Known rows, with every way that one mark hangs from another
Z390{Z599 Z660{Z762}}: [ 2.04  0.25 -2.32 -2.28  2.46  4.69 -2.58  3.11  0.15 -1.22 -3.97  2.82
 -0.40 -1.72 -2.56  3.77  3.18  4.01 -1.09  0.03 -2.20]
Z762{Z660{Z390{Z599{Z639}}}}: [-0.69  1.00 -0.13 -0.28  1.05  1.27 -2.38  4.91  2.70 -0.67 -3.93  1.33
  0.62  1.88 -4.23  1.44  0.53  4.34  2.76 -3.09 -2.09]
Z762{Z660{Z390{Z599}} Z875{Z626} Z918}: [-1.07 -0.71 -4.58  0.01  1.93 -1.21 -0.90  7.17  5.30  0.05 -5.17  1.70
  3.74 -4.48 -5.18  7.02  1.74  0.53  4.80  2.84 -3.73]
Z918{Z762{Z660{Z390}}}: [-0.39  1.37 -3.24  0.66  1.80  1.03 -0.19  3.94  2.13 -0.66 -3.91  1.82
  1.22  1.77 -5.84  1.17 -2.33  3.11  1.80 -0.69 -1.05]
Z390{Z599 Z660{Z762{Z875{Z626} Z918}}}: [ 1.01 -0.98 -4.51 -1.86  2.37  2.52 -2.11  4.45  2.26 -0.73 -4.84  3.41
  1.59 -5.81 -3.35  6.38  4.76  0.77  1.99  4.32 -3.12]
Z390{Z599{Z639} Z660}: [ 0.21  1.49  0.82 -0.15  0.20  5.86 -1.32  2.01  0.45 -2.48 -3.09  2.53
  0.65 -1.59 -2.29  1.75  3.98  3.01  1.49 -1.14 -2.12]
Z599{Z390{Z660{Z762}} Z639}: [-0.17 -0.12  0.96  0.02  1.26  1.72 -4.49 -1.38  0.87 -1.59 -4.04  2.71
 -2.84  4.37 -3.64 -2.27  3.69 -0.03  3.72 -2.10 -1.45]
Z875{Z626}: [-1.44 -2.81 -2.07  3.39  3.88  2.34  0.17  0.62  0.52 -1.24 -0.89  0.07
  1.38 -0.93 -3.32  2.58 -2.24 -0.71  2.78  0.04 -1.73]
Z599{Z639}: [-1.21 -0.23  2.04  1.61  1.24  2.01 -0.78  1.31 -0.13 -1.84 -1.16 -0.28
  1.33  2.90 -2.99 -2.33 -0.20  0.62  3.44 -1.94 -0.91]
Z918{Z762{Z660{Z390} Z875}}: [-0.32  1.30 -3.04 -0.38  1.16 -0.56  0.73  5.05  3.17  0.32 -4.25  1.36
  3.35 -0.68 -6.20  2.46 -1.21  1.59  2.73  1.80 -1.54]
Z660{Z390 Z762{Z918}}: [ 0.20 -1.36 -2.65 -1.42  4.16 -0.05 -3.76  5.92  1.24 -0.83 -3.75  1.22
 -1.97  5.53 -3.31 -0.79 -0.50  1.28  3.14 -0.84 -1.14]
Z875{Z626 Z762{Z660{Z390{Z599}}}}: [-1.76 -2.49 -4.02  2.83  2.60  0.09 -0.86  3.62  2.90  0.65 -4.47  2.54
 -0.58 -1.05 -5.19  5.96 -1.04  1.68  4.84  0.05 -2.30]
Z762{Z660}: [ 0.86  0.09 -2.05  0.16  1.32 -0.41 -0.72  2.58  1.71 -0.98 -3.15 -0.77
  3.85 -0.71 -3.54  3.35 -1.13  1.67 -0.57 -2.12 -1.50]
Z875{Z626 Z762{Z660 Z918}}: [-1.33 -2.54 -5.53  3.41  1.55 -2.65 -0.33  2.52  2.85 -0.35 -4.57  1.46
  2.54 -2.61 -4.87  5.80 -0.39 -1.88  4.66  1.93 -1.84]
Z918{Z762}: [-0.75  0.89 -2.07  2.29  1.82  3.34  1.70  2.13 -0.26 -1.77 -1.78  1.37
  2.54  0.53 -5.41 -0.06 -1.59  1.84  1.59  1.64 -1.09]
Z660{Z390 Z762}: [ 0.16 -1.83 -1.36 -1.41  4.60  0.77 -3.53  4.30  0.42 -0.04 -2.82  0.66
 -2.93  6.19 -3.06 -1.22 -1.97  2.34  2.17 -2.44 -0.76]
Z599{Z390 Z639}: [-2.23 -0.01  2.54  3.21  0.69  1.45 -1.57 -0.70  0.77 -2.29 -2.15  0.93
 -0.06  4.51 -4.95 -2.92  1.47 -0.21  5.36 -1.76 -2.23]
Z660{Z390{Z599{Z639}} Z762{Z875}}: [-0.98 -0.85  1.03 -2.40  2.60  1.01 -3.21  6.33  1.82  0.94 -3.64  1.80
 -1.43  3.24 -4.21 -1.11  2.01  3.22  5.09  0.69 -2.05]
Z626{Z875{Z762{Z918}}}: [ 0.85 -0.77 -1.58  3.78  3.95  0.11  0.35  4.89  1.02 -2.40 -2.61 -1.11
  3.01 -1.80 -5.47  2.41  0.50 -1.85  4.07  3.34 -2.03]
Z918{Z762{Z660{Z390{Z599{Z639}}}}}: [-1.50  2.17 -1.52  0.88  0.63  2.45 -0.64  4.68  2.42 -0.66 -4.04  3.19
  0.97  1.53 -6.52  0.16 -0.01  4.85  3.63 -0.22 -1.71]

Rows
[ 1.46 -0.45 -2.62  2.67  3.13 -2.07 -0.42  5.21  2.60 -1.67 -4.11 -1.20
  4.23 -3.16 -5.92  4.16  0.35 -1.18  3.07  2.54 -1.97] => Z626{Z875{Z762{Z660 Z918}}}
[ 0.24  0.74 -1.90 -0.53  1.89  1.39 -1.70  5.66  2.63 -0.78 -4.08  1.15
  1.33  0.37 -4.25  3.92 -0.36  4.57  0.86 -2.47 -2.47] => Z762{Z660{Z390{Z599}}}
[ 1.26 -2.27 -3.29 -1.74  3.32  1.11 -2.19  1.12  1.33  0.19 -3.41  1.39
  0.30 -2.77 -2.17  3.97  1.24 -1.22  1.30  1.47 -1.35] => Z390{Z660{Z762{Z875{Z626}}}}
[-1.05 -0.82  0.71 -1.21  3.25  2.61 -4.10  5.27  0.80  0.03 -3.05  2.24
 -3.32  5.73 -3.85 -2.24  0.93  4.70  4.21 -1.75 -1.62] => Z660{Z390{Z599{Z639}} Z762}
[-0.59  0.93  0.18 -1.52  0.37 -0.46 -1.30  6.14  3.81  0.39 -4.46  0.74
  2.87 -0.73 -4.68  2.78  1.96  2.88  3.75 -0.37 -2.72] => Z762{Z660{Z390{Z599{Z639}}} Z875}
[-0.32  0.18 -3.93  0.69  0.59 -0.77 -1.04  6.95  2.93 -1.08 -6.04  2.52
  1.36  0.07 -5.11  4.79  1.63  2.35  3.91  0.48 -2.48] => Z875{Z762{Z660{Z390{Z599}} Z918}}
[-0.19 -0.07  1.12 -0.80  0.65  0.44 -3.79 -0.67  1.72 -0.83 -4.33  2.32
 -1.29  2.44 -3.96 -1.44  4.62 -1.16  4.60 -0.16 -1.88] => Z599{Z390{Z660{Z762{Z875}}} Z639}
[ 0.85  0.43  0.18 -2.91  0.79  3.06 -2.76  3.34  1.14 -0.16 -4.13  2.69
  0.61 -2.07 -2.81  1.68  5.11  2.46  2.10  1.45 -2.08] => Z390{Z599{Z639} Z660{Z762{Z875}}}
[ 0.95  0.93 -1.09 -2.97  0.14  2.18 -3.00  4.75  1.92 -1.02 -5.06  3.24
  1.37 -2.56 -3.12  2.09  6.54  1.64  3.00  2.80 -2.44] => Z390{Z599{Z639} Z660{Z762{Z875 Z918}}}
[-1.14 -0.41 -4.28  1.88  1.52 -0.57  1.70  2.31  3.02  0.59 -3.41  1.31
  5.12 -4.87 -6.58  4.49 -1.38 -0.14  3.05  3.89 -1.93] => Z918{Z762{Z660 Z875{Z626}}}
[ 1.15 -0.32 -1.36 -1.06  1.89  0.85 -2.72  0.33  1.58 -1.00 -4.59  1.96
 -0.24  0.41 -3.92  2.08  3.61 -0.76  1.76  0.78 -2.42] => Z599{Z390{Z660{Z762{Z875}}}}
[ 0.22 -1.32 -2.54 -2.46  3.41 -1.71 -2.82  7.06  2.19  0.04 -4.12  0.86
 -0.13  3.19 -3.70  0.36  0.70 -0.09  4.09  1.46 -1.66] => Z660{Z390 Z762{Z875 Z918}}
[-1.76  0.16 -4.33  1.18  2.09  1.21  0.89  5.05  3.89  0.76 -4.32  2.88
  2.90 -3.80 -7.13  4.97 -0.63  2.44  4.14  3.67 -2.85] => Z918{Z762{Z660{Z390{Z599}} Z875{Z626}}}
[-1.72 -2.09 -5.44  2.85  2.08 -0.80 -1.14  5.26  3.72 -0.28 -5.46  3.11
  0.42 -1.61 -5.46  6.35  0.58  0.69  5.79  1.66 -2.78] => Z875{Z626 Z762{Z660{Z390{Z599}} Z918}}
[-1.00 -3.10 -3.78 -0.88  4.51 -1.44 -2.93  5.74  2.82  0.57 -3.76  1.30
 -0.79  1.82 -3.99  1.56 -0.31 -1.45  5.72  2.38 -1.85] => Z660{Z390 Z762{Z875{Z626} Z918}}
[ 1.15 -0.40 -2.82  2.16  3.89 -1.96 -1.38  6.42  3.24 -1.40 -4.47 -0.61
  1.95 -0.82 -5.96  3.36 -0.32 -0.65  4.22  1.31 -1.95] => Z626{Z875{Z762{Z660{Z390} Z918}}}
[-0.57 -3.12 -3.82 -0.16  3.51 -1.69 -1.57  3.89  2.01  0.31 -3.24  0.62
  2.34 -1.61 -4.05  2.65  0.57 -2.01  4.07  4.21 -2.00] => Z660{Z762{Z875{Z626} Z918}}
